In the rows, 128 means zero.
Known rows, with every step that occurs
zodalof, mora, nokad: [118 119 110  95 115 136 122 169  88 142 147 148 106  83 108 131 144 125
  92  92 147 127 217 106]
kibe, mora, nokad, pagu: [103  98  92  98 145 152 119 151 110 125 206 180 144 137  78 163 156 126
 101 115 150 139 165  98]
gese, kibe, mora: [110 151  78 114 162 116 166 142 184 109 179  84 155 117  78 169 154 146
 125 107 161 142 118  97]
gese, kibe: [115 158  83 106 133 108 174 158 140 123 146  92 133 109  79 168 154 123
 128 118 162 148 133  89]
lumekap, pagu, zodalof, mora: [ 90 104 116 131 113 115 187 154  88  97 107  83 133  98 108 178 112 154
  96 102 128 144 205 117]
sepeg, pagu, lumekap, gese: [ 99 115 138  96 138 108 169 110  88 105 120  79 114 171  89 113 118 154
 102 149 143 158 172 112]
lafilog, nokad, neri: [ 92 109 106 134 133 141 173 169  75 159 136 132  91 146  77 151 158 152
 119 147 149 158 163  75]
neri, nokad, pagu: [ 84 117  97  85 126 149 156 173  77 149 148 172 105 135  82 152 156 134
 107 135 139 162 162 129]
nokad, mora: [ 94 108 128 116 141 138 190 169  84 155  96 125 115 142  72 155 146 158
 107 137 152 150 190  98]
nokad, neri: [ 94 121 119 126 138 143 181 179  83 158 144 128 111 136  75 164 156 123
 102 143 150 155 169 100]
mora, nokad, pagu, lumekap: [111 100 106 149 138 152 134 142  69 114 159 174 136 108  88  94 130 103
 105 119 152 146 183 107]
zodalof, lafilog, nokad, pagu: [119  81  78  85 126 120 116 158  70 130 154 143  61 175  90 150 152 150
 146 139 146 156 162 127]
sepeg, pagu, zodalof, mora, nokad, neri: [107 108 155 111 120 146 158 168  80 142 154 183 131 120 108 161 134 133
  95 120 155 151 196 118]
sepeg, pagu, lumekap, gese, kibe, lafilog, nokad, neri: [119 104 131 112 152 113 194  96 130 126 128 106 107 172 105 140 134 170
 175 160 145 153 108 114]
lumekap, pagu, sepeg: [ 92  97 115 147 119 136 173 141  79  93 129  79 152 108  27 181 155 119
 103 141 186 150 150  91]
gese, kibe, pagu, sepeg: [115 137  89 111 130 119 176 136 148 126 147  79 163  79  28 164 171 117
 134 119 170 137  93  85]
mora, nokad, pagu: [106 100  99  91 122 148 124 165  71 138 178 186 122 131  75 161 155 108
 103 122 150 143 179  91]
kibe, mora: [101 118  84 120 161 130 152 156 136 125 174  78 143 126  64 151 156 160
 100 110 138 140 161  96]
lafilog, nokad: [101 107  78 122 127 123 147 164  82 141 131  91  93 129  65 135 155 169
 119 127 141 149 173  62]
sepeg, pagu, zodalof, mora: [103 113 123 101 122 112 177 163  97 109 115  86 126 119  93 152 128 166
  92 110 131 152 191 134]
lumekap, pagu, zodalof: [ 87  95 108 154 119 115 180 152  77 100 136  84 161 109  72 195 117 148
 106 116 133 150 186  75]
sepeg, pagu, zodalof: [100 105 115 120 128 112 169 165  89 115 145  88 151 131  55 166 134 161
 103 127 137 159 170  93]
lumekap, gese, kibe, mora, nokad, neri: [101 143 132 109 144 133 156 126 148 132 194 181 132 130 121 189 142 122
 124 123 171 142 142  84]
zodalof, lafilog, nokad: [129  92  78 107 125 108 104 161  76 138 146 100  57 144  88 132 150 166
 149 124 147 149 178 110]

Rows
[123  82  86 143 142 128 127 135  67 107 138 133  81 149 102  84 126 140
 146 134 147 157 167 139]
zodalof, lafilog, nokad, pagu, lumekap
[110 154 125  91 138  94 185 102 139  93 127  85 131 157 102 138 122 138
 129 142 167 159 126 110]
sepeg, pagu, lumekap, gese, kibe
[105 136 104  97 123 101 183 111 148 116 136  76 143  95  52 178 160 121
 135 128 165 138  98  81]
lumekap, gese, kibe, pagu, sepeg
[107 142 138 149 155 139 162 109 144 115 183 177 144 114 131 140 123 117
 125 122 172 145 143  96]
pagu, lumekap, gese, kibe, mora, nokad, neri
[108  95  79  80 134  97 174 110 128 114 142 113  86 156 104 184 149 161
 173 142 126 141 111 100]
lumekap, gese, kibe, lafilog, nokad, pagu
[132  80 101 131 115 117  97 166  66 113 187 183 100 104 108 165 124 116
 136 104 145 148 193 136]
mora, nokad, pagu, zodalof, lafilog
[118  82 119 109 136 124 143 157  71 154  99 138  62 166  98 137 142 182
 149 138 159 152 193 118]
zodalof, lafilog, nokad, mora
[112 110 113 142 110 125 136 170  83 120 145 151 122  49 116 141 123 131
  94  79 134 130 222  98]
pagu, zodalof, mora, nokad
[124 109  97 114 151  96 188  94 150  96 135  91 118 118 115 150 128 132
 170 129 125 133 113 137]
nokad, pagu, lumekap, gese, kibe, lafilog
[ 87  85  82 161 121 116 175 162  70 105 141 132 116 116  79 163 133 157
 121 125 125 158 167  74]
lafilog, nokad, pagu, zodalof
[117  71  92 139 114 102 122 143  68 106 143  99  93 135  94 167 119 174
 153 119 141 153 187  98]
lumekap, pagu, zodalof, lafilog, nokad
[ 99 119 113 132 132 125 153 106 138  74 186 171 142 102  77 184 154 100
 122 131 198 144 106 100]
lumekap, gese, kibe, mora, nokad, pagu, sepeg
[102  87  85 141 125  82 191 114 122  87 139 114 106 110 112 194 123 164
 172 124 115 144 121  89]
lumekap, gese, kibe, lafilog, nokad, pagu, zodalof
[107  90  92 135 128 102 185 101 123  83 132 109  99 112  68 178 161 135
 170 150 167 143  85 106]
lumekap, gese, kibe, lafilog, nokad, pagu, sepeg
[117  70 138 111 132 114 153 149  70 135 103 139  88 181  87 149 126 200
 150 144 158 163 183 120]
sepeg, pagu, zodalof, lafilog, nokad, mora
[108 105 105  77 117 146 132 165  79 132 154 186 104 121 107 152 148 114
  96 111 144 138 196 124]
zodalof, mora, nokad, pagu
[104  99 126 128 102 130 140 152  76 109 142 147 143  76 115 169 114 135
  94  87 141 131 221  95]
lumekap, pagu, zodalof, mora, nokad
[132  78  95 135 137 122  94 151 101 103 210 175 117 111 110 167 123 132
 137  96 143 143 182 142]
kibe, mora, nokad, pagu, zodalof, lafilog
[107 148 117  96 166 103 178  89 181  81 161  76 158 166  98 140 126 161
 126 130 163 153 112 115]
sepeg, pagu, lumekap, gese, kibe, mora
[119 125  96 149 160 145 142 117 139  90 188 170 166 107 102 111 130 110
 126 108 167 143 135 112]
gese, kibe, mora, nokad, pagu, lumekap
[ 86 121 137 108 134 151 183 172  80 175  95 169 103 126  90 137 145 166
 110 135 154 160 190 120]
neri, nokad, mora
[115  76  91 142 121 125 129 145  66  99 145 136  78 127  51 146 166 125
 142 147 184 158 133 131]
zodalof, lafilog, nokad, pagu, sepeg
[130 101 100 100 147  91 170  86 142 105 124  65 111 153  95 124 132 186
 180 138 136 141 111 103]
sepeg, pagu, lumekap, gese, kibe, lafilog, nokad
[123 142  85 113 149 119 174 123 148 131 139  76 166  99  77 104 133 132
 137 106 135 137 126  94]
gese, kibe, pagu, lumekap
[127  95 109 108 131 104 164 136 124 147 111 135 106 136 106 162 126 188
 179 116 143 148 148 101]
gese, kibe, pagu, zodalof, lafilog, nokad, mora
[117 118  90 115 161  96 143  85 162  73 168 118  96 165 138 137 120 157
 166 127 158 153 113 138]
zodalof, lafilog, nokad, pagu, lumekap, gese, kibe, mora
[107 116 126 126 128 156 139 176  75 166 172 186 123 115  84 159 154 109
 103 129 161 144 186  82]
mora, nokad, neri
[ 98  91 101 153 115 131 144 167  68 112 174 181 142  87  85 171 128 117
 103 107 137 145 186  81]
mora, nokad, pagu, zodalof
[134 106 104 113 142 107 156  93 140 103 160 138 125 102 122 145 124 119
 170 117 133 123 126 122]
mora, nokad, pagu, lumekap, gese, kibe, lafilog
[113  93 126 143 153 104 208  92 127 121  75 105  95 132 118 123 119 187
 180 139 140 137 142 101]
pagu, lumekap, gese, kibe, lafilog, nokad, mora
[104 158 109 132 136  92 187 109 136  91 122  86 117 111 118 132 117 123
 130 127 158 148 140  98]
pagu, lumekap, gese, kibe
[ 91 104 103 130 120 117 187 169  87 101 119 121 109  93 114 161 125 138
  96 105 119 149 195 137]
nokad, pagu, zodalof, mora
